Known rows, with every step that occurs
niresu -> melib -> tomeso -> numif: [-30 -41   5 -26 -19  29 -45 -20  -6  43 -24   3 -28 -19   0  -7   8   3]
niresu -> fuvi -> tomeso -> melib: [-25 -27  18 -36 -16  33 -24 -19 -27 -28 -28  22 -13 -45 -76  -1   2  23]
zanev -> tisoda -> numif -> niresu -> fuvi: [-31 -10  20 -31 -14  43 -40  -9 -49 -55 -37 -12   0 -47 -25 -16  23 -20]
numif -> niresu -> fuvi -> tomeso -> melib: [-25 -22  20 -39 -11  37 -29 -21 -24 -39 -26  22 -10 -47 -81   0   3  22]
melib -> tomeso -> numif -> niresu -> fuvi -> tisoda: [-31  -3  26 -40 -23  50 -50 -20  -1 -28 -33  -3 -15 -28  12 -13  21 -10]
tomeso -> numif -> niresu: [-28 -21  20 -30 -21  64 -54 -19  -9  54 -17   2 -18 -41 -42  -9  23 -10]
fuvi -> tisoda -> melib -> tomeso: [-34 -16  20 -29 -19  26 -39 -13   8  -8 -58  -1 -19 -10  39  -3  13  -1]
fuvi -> tomeso -> numif -> niresu -> melib: [-17 -26   5 -33 -13  33 -48 -27 -14  20 -21  16   1 -28 -42  -2  10   2]
tisoda -> melib -> tomeso -> numif -> niresu: [-36 -21  16 -30 -12  47 -56 -14   2  25 -24  -2 -27 -32 -11  -5  11 -12]
zanev -> niresu -> melib -> tomeso: [-24 -36   6 -23 -23   9 -43 -16 -19 -14 -53  -3  -9  -3  25 -12   7  14]
melib -> tomeso -> numif: [-36 -38  15 -22 -22  45 -46 -17  -2  54 -22  -1 -38 -27  -7  -8  17   1]
niresu -> melib -> tomeso: [-26 -41   3 -25 -17  17 -33 -25 -13  -7 -51   3 -10  -6  19  -8   7  18]
numif -> niresu -> fuvi -> tomeso: [-24 -16  20 -27 -10  47 -37 -27 -23 -41 -30  11   0 -45 -53  -9  11   4]
tisoda -> melib -> tomeso: [-36 -29  12 -22 -16  24 -36 -13  -6   1 -54  -3 -22 -15  25  -7   4   0]
zanev -> tomeso: [-25 -26  20   8 -31  42 -33 -15 -13  45 -41  -2   5  -3 -28  -2  25   4]
tisoda -> numif -> niresu -> melib -> tomeso: [-27 -34  10 -34 -11  19 -39 -21  -8 -31 -44   2  -4 -11  13  -7  20   5]
tomeso -> numif -> niresu -> fuvi -> tisoda -> melib: [-30   4  20 -37 -25  40 -49  -9 -10  -4 -34  -3 -10 -34   9 -10   6 -30]
numif -> niresu: [-23 -20  21 -29 -21  59 -45 -22 -17  21 -38   1  -4 -35 -38  -9  25  -2]
tisoda -> melib -> tomeso -> numif -> niresu -> fuvi: [-38 -18  11 -30 -13  39 -48 -14 -22 -32 -24 -11 -21 -40  -4 -19  -4 -17]
numif -> niresu -> fuvi -> tisoda -> melib: [-27   5  21 -37 -25  37 -43 -11 -13 -24 -47  -3  -1 -30  13 -11   7 -24]

Rows
[-27  -9  24 -27  -4  40 -38 -17 -34 -60 -33   8   0 -48 -53  -3  22  -5]  zanev -> tisoda -> numif -> niresu -> fuvi -> tomeso
[-19 -28   3 -34 -20  36 -49 -23 -19  35 -24   7   1 -26 -28  -8  10  -4]  tomeso -> numif -> niresu -> melib
[-34 -11  22 -36 -14  49 -59 -15  13  20 -28   1 -25 -28   1  -2  18 -15]  fuvi -> tisoda -> melib -> tomeso -> numif -> niresu
[-15 -27   4 -33 -20  33 -41 -26 -25   7 -40   7  11 -20 -22  -9  11   4]  numif -> niresu -> melib
[-39 -18  15 -30 -21  33 -48 -11   1  11 -27  -4 -33 -27  21  -9   4 -15]  niresu -> fuvi -> tisoda -> melib -> tomeso -> numif
[-36  -8  19 -34 -14  28 -43 -14   2 -49 -53  -5 -16 -17  38  -8   6  -8]  numif -> niresu -> fuvi -> tisoda -> melib -> tomeso
[-26 -36   5 -30 -10  23 -41 -25  -8 -21 -48   3  -5  -9  12  -7   8  16]  numif -> niresu -> melib -> tomeso
[-25 -23  16 -40 -15  22 -41 -21   1 -36 -48   4  -3  -7  25  -4  26   3]  fuvi -> tisoda -> numif -> niresu -> melib -> tomeso
[-37 -21  18 -28 -23  36 -50 -11   8  41 -29   0 -35 -22  16  -3  12 -12]  fuvi -> tisoda -> melib -> tomeso -> numif
[-23   2  29 -40 -29  55 -43 -21 -13 -29 -43  -2   0 -30  -1 -15  25 -11]  numif -> niresu -> fuvi -> tisoda
[-32   5  21 -22 -25  36 -49  -6  -4  -3 -34  -5  -2 -20   8  -5   7 -28]  zanev -> tomeso -> numif -> niresu -> fuvi -> tisoda -> melib
[-26 -21  24 -43 -12  34 -27 -16 -24 -48 -22  21  -9 -49 -78   0  14  12]  tisoda -> numif -> niresu -> fuvi -> tomeso -> melib
[-28 -25  17 -24 -20  48 -42 -21 -18  27  -9   9 -22 -47 -52  -9  11  -6]  niresu -> fuvi -> tomeso -> numif
[-22  -4  37 -43 -26  57 -44 -15  -5  -1 -36   4   2 -31 -17  -6  50 -19]  fuvi -> tisoda -> numif -> niresu
[-31 -18  14 -30 -20  54 -46 -19 -31  -8 -17  -8 -14 -48 -30 -22   7 -15]  tomeso -> numif -> niresu -> fuvi
[-14 -14  17 -44 -25  31 -41 -21 -15 -12 -39   9  16 -17  -7  -6  32 -10]  fuvi -> tisoda -> numif -> niresu -> melib
[-24  -7  35 -40 -36  42 -32 -11 -22 -21 -36  -2  -1 -32   4 -15  45 -24]  niresu -> fuvi -> tisoda -> numif
[-29 -37   7 -23 -24  22 -52 -13 -11  38 -26  -2 -28 -15   7 -10   8   1]  zanev -> niresu -> melib -> tomeso -> numif
[-32 -16  15 -15 -20  50 -46 -16 -24  -6 -18 -10  -6 -34 -32 -17   9 -15]  zanev -> tomeso -> numif -> niresu -> fuvi
[-34  -9  18 -28 -22  17 -45  -6  -7 -42 -57 -11 -18 -12  49 -12   4  -8]  zanev -> niresu -> fuvi -> tisoda -> melib -> tomeso
[-24 -15  25 -31 -10  43 -34 -23 -24 -50 -26  10   1 -47 -51  -9  22  -5]  tisoda -> numif -> niresu -> fuvi -> tomeso
